What can hang from each mark:
gade: tugato
gatok: podub
kufin: gakodul
tugato: daki konip tivud
kirov: podub
daki: ponuf
podub: kirov
bubav: dogi kufin nalu nura tivud
beka: tugato
gakodul: kufin
nura: bubav
konip: podub
rusap: beka

In the rows, 128 means zero.
Known rows, with every way that one mark hangs from another:
tugato[konip tivud]: [131 140 131 176 108 129 108 137 142 149 140 108 119 157 121 116 131 100
 135 113  85 129 139 143 128 100 137  99 113 103 123 113]
podub[kirov]: [135 155 152 144 133 144 117 150  78 130 106 119 106 118 160 120 116 100
 107 130 156 148 142 149 156 129 115 139 126 107 144 124]
beka[tugato[daki konip]]: [137 143 151 185  83 133 118 133  98 158 178  81 135 152 129 110 118 119
 151 133 100 137 152 166 126  57 122 120 129 121 142 108]
tugato[daki konip]: [142 124 158 187 100 114 124 116  98 149 207 111 127 175 136 118 115 112
 151 131 123 138 144 150 121  45 114 120 121 106 151 101]
gade[tugato[konip[podub] tivud]]: [146 111 136 174  84 137 105 112 129 176 144  78 124 125  95 111 138 135
 137  86 160  96 147 134 126 110 181 111 109 117 130 141]
nura[bubav[nalu tivud]]: [112 252 183 116 157 108 117 185 171 192  52 123 148 222 155 143  97  97
 105  91  90 140 125 130 124 131 150 123 163 145 129 169]
nura[bubav[kufin]]: [130 148 160  93 118 132 115 160 138 159  97  88 108 127 147 142 115 109
 117 141 122 131 122 150 117 119 116 142 123 111 146 124]
rusap[beka[tugato]]: [136 158 162 119 122 181 105 177 119 148  60  65  90 145 167 122 112 112
 130 166 133 138 151 157 157 167 141 127 158 124 161 142]
beka[tugato[konip]]: [136 156 139 150 108 141 111 148 111 159 156  75 120 177 128 109 127 115
 144 132 124 132 156 162 129 105 129 128 133 123 136 116]
nura[bubav[kufin[gakodul] nalu tivud]]: [124 155 166 120 121  69 107 168 121 165  25 127 144 145 161 158 113 103
  59 117  82 145 100 128  98 139 133 140 161 161 154 152]
beka[tugato[konip tivud]]: [137 165 121 177  90 148 103 146 142 165 112  79 133 149 110 110 131 111
 130 111  66 127 149 159 133 122 151 102 118 121 116 124]
tugato[daki konip[podub] tivud]: [136 111 152 210  86 132 110 110 117 155 146 102 125 113 120 116 117 127
 138 100  97 113 138 132 127  43 153  97  91 103 127 135]
tugato[daki konip[podub]]: [140 100 163 188  98 124 119 110  88 153 193 104 107 143 136 113 109 127
 151 124 157 115 143 140 127  38 133 124 105 105 154 130]
kirov[podub]: [137 139 161  94 147 128 117 153 108 138 108 105  90 187 165  99 120 114
 132 143 189 126 138 125 147 124 128 126 113 125 135 133]
bubav[nalu tivud]: [121 200 154 120 159 103 118 172 136 173  84 142 134 199 145 136 116  92
  96 105 125 145 128 127 134 141 140 123 158 136 142 157]
nura[bubav]: [126 198 185 118 142 145 117 170 142 162 104  88 111 185 161 126 101 102
 144 134 136 129 136 145 136 125 137 126 133 104 145 138]
gade[tugato]: [151 147 156 118 125 139 119 140  99 164 162  89 115 158 141 120 133 113
 136 130 203 124 146 138 135 134 149 132 143 108 166 123]
gatok[podub[kirov]]: [125 138 157 132 100 124 123 149  84 138  77 113 100 148 162 120 116  96
 137 140 136 147 134 147 164 150 109 138 120 110 127 122]
gakodul[kufin]: [137 107 149 123 146 140 108 154  94 175 139 112  99 122 137 129 124  88
 109 147 140 134 137 137 117  49 131 132 128 109 164 129]
beka[tugato[daki konip[podub] tivud]]: [133 135 140 207  66 144 110 121 119 172 121  69 135  96 113 107 117 135
 138  99  70 112 147 151 134  71 158  94  98 122 120 141]
bubav[nura]: [143 132 163 119 146 140 128 165 121 145 137 101 102 197 165 128 114  96
 103 125 161 141 156 111 159 154 116 130 132 106 132 116]
beka[tugato[daki tivud]]: [134 178 144 169  90 156 114 146 122 161 100  77 137 101 139 118 118 110
 117 126  50 138 137 152 147 106 148  87 112 107 125 133]
kufin[gakodul]: [161 114 162 145 132 112 112 157  45 121 116 111 101 139 179 122 120  98
 110 161 164 137 127 127 142 141 129 128 141 116 182 129]
nura[bubav[dogi kufin[gakodul] tivud]]: [110 152 154  91  81  79 106 153 114 137  53  98 119 122 163 174 110 107
  84 145 101 144 114 108  91 171 149 131 158 138 166 135]
konip[podub]: [146 142 162 118 143 150 117 148  90 147 117  97  80 134 151 114 110 115
 133 137 191 114 138 130 153 123 145 124 114 103 160 152]
beka[tugato[daki[ponuf] konip tivud]]: [127 160 119 187  60 145 106 135 150 177 127  81 162  67 128  87 124 109
 138 109  44 134 142 159 122  96 132 109 104 114 133  99]
rusap[beka[tugato[daki[ponuf] tivud]]]: [125 161 148 153  71 187  99 164 158 166  41  66 131  44 173 106 113 112
 124 144  51 138 141 152 146 159 145 111 134 118 156 121]
nura[bubav[dogi kufin[gakodul] nalu]]: [ 94 156 172  84  81  75 124 158 125 156  79 128 119 134 167 169 111 115
  76 157 102 147 115 123  95 151 138 146 152 159 175 122]

Rows:
[123 120 134  99 141  89 125 175 154 172  70 139 126 172 136 162 123  97
  43  99 115 156 129 108 124 156 109 136 154 152 114 129] => bubav[kufin nalu nura tivud]
[ 73 216 157  64 100  83 121 163 186 180  59 128 129 173 137 177 110 109
  85 114  87 150 117 122  91 154 147 134 160 153 138 141] => nura[bubav[dogi kufin nalu tivud]]
[137 112 133 122 122  64 107 158  82 148  61 147 133 116 151 148 129 100
  50 130 106 149 104 123 108 143 117 138 160 155 167 144] => bubav[kufin[gakodul] nalu tivud]
[126  82 126 100  90  72 115 152 104 118  82 115 102 143 161 180 121 103
  48 142 129 155 130  78 109 199 121 135 158 139 150 112] => bubav[dogi kufin[gakodul] nura tivud]
[ 92 192 152  88 131  86 135 173 175 171  94 137 121 238 150 165 109  95
  72  98 126 160 149  83 134 190 147 124 173 149 121 133] => bubav[dogi nalu nura tivud]
[140 124 136 174 108 140 107 129 130 155 120  97 103 128 113 113 123 116
 130 100 122 107 139 134 137 103 157 101  95 106 125 140] => tugato[konip[podub] tivud]
[ 79 239 193  76 118 111 135 173 177 182 110 121 118 220 158 154  96 109
 124 130 112 142 137 126 116 143 154 127 153 138 149 133] => nura[bubav[dogi nalu]]
[ 95 168 157  61  83 119 124 147 153 152 114  92  98 133 145 160 112 117
 119 153 121 139 131 131 104 147 137 135 134 120 151 112] => nura[bubav[dogi kufin]]
[139 126 132 185  52 129 106 105 152 185 190  94 168  71 119  95 136 116
 146  94 110 122 143 146 108  84 150 117 113 110 144  87] => gade[tugato[daki[ponuf] konip tivud]]
[142  94 163 204  61 122 118  88  69 167 185  91 137 104 118 113 124 145
 137 101 193 120 153 151 126  50 143 147 112 128 146 122] => gade[tugato[daki konip[podub[kirov]]]]
[ 77 191 165  51  97 102 130 160 179 178  98 124 115 154 147 163 111 113
 100 141 111 144 125 137  99 143 134 142 145 146 150 121] => nura[bubav[dogi kufin nalu]]
[147 113 171 122 106 107 106 157  86 139  86  91 112 105 173 141 116 109
  97 161 117 136 112 138 110 133 121 142 133 128 171 129] => nura[bubav[kufin[gakodul]]]
[123 154 126 196  71 160 102 129 110 160  58  74 124  87 108 103 125 130
 107  86  92 119 148 163 145 112 157 117  93 131 104 143] => beka[tugato[konip[podub[kirov]] tivud]]
[105 174 144  94 125 110 128 161 150 146 101 109 107 215 156 166 110  93
  90 113 136 153 151  80 139 191 143 118 161 125 126 123] => bubav[dogi nura tivud]
[135 103 174 183  72 165 107 134 104 159 108  57 107 127 144 117 104 145
 140 145 132 117 161 158 137  86 144 128 140 134 161 141] => rusap[beka[tugato[daki konip[podub]]]]
[152  63 133 130 120  85 106 156  81 126  63 110 116 120 165 160 129  96
  39 129 129 150 122  98 123 173 108 137 148 134 146 123] => bubav[kufin[gakodul] nura tivud]
[131 150 132 175  93 157 105 139 131 174  93  64 116 122 107 106 128 129
 130 100  95 107 149 151 141 121 171 102  99 123 113 149] => beka[tugato[konip[podub] tivud]]
[126 101 146  93 134 106 132 169 144 166 118 134 110 151 142 149 125 103
  57 127 139 150 141 122 131 143  99 145 136 141 127 111] => bubav[kufin nalu nura]
[123 174 160 124 168  99 127 187 158 173  74 136 134 229 149 150 113  90
  68  88 121 152 144 100 145 167 129 125 162 144 113 145] => bubav[nalu nura tivud]
[ 90 190 142  69  90 100 114 151 167 154  66  96 116 146 139 171 110 107
 110 129 103 142 122 119  94 155 148 128 152 124 141 131] => nura[bubav[dogi kufin tivud]]
[138 107 129 108 131 108 113 164 136 147  86 107 111 148 140 156 126  98
  67 112 131 148 132 105 127 163 106 133 147 119 117 121] => bubav[kufin nura tivud]
[141  99 149 205  55 125 113  94 115 181 170  78 140 111 103 114 128 140
 146  89 138 101 147 136 118  59 172 103 104 115 133 133] => gade[tugato[daki konip[podub] tivud]]
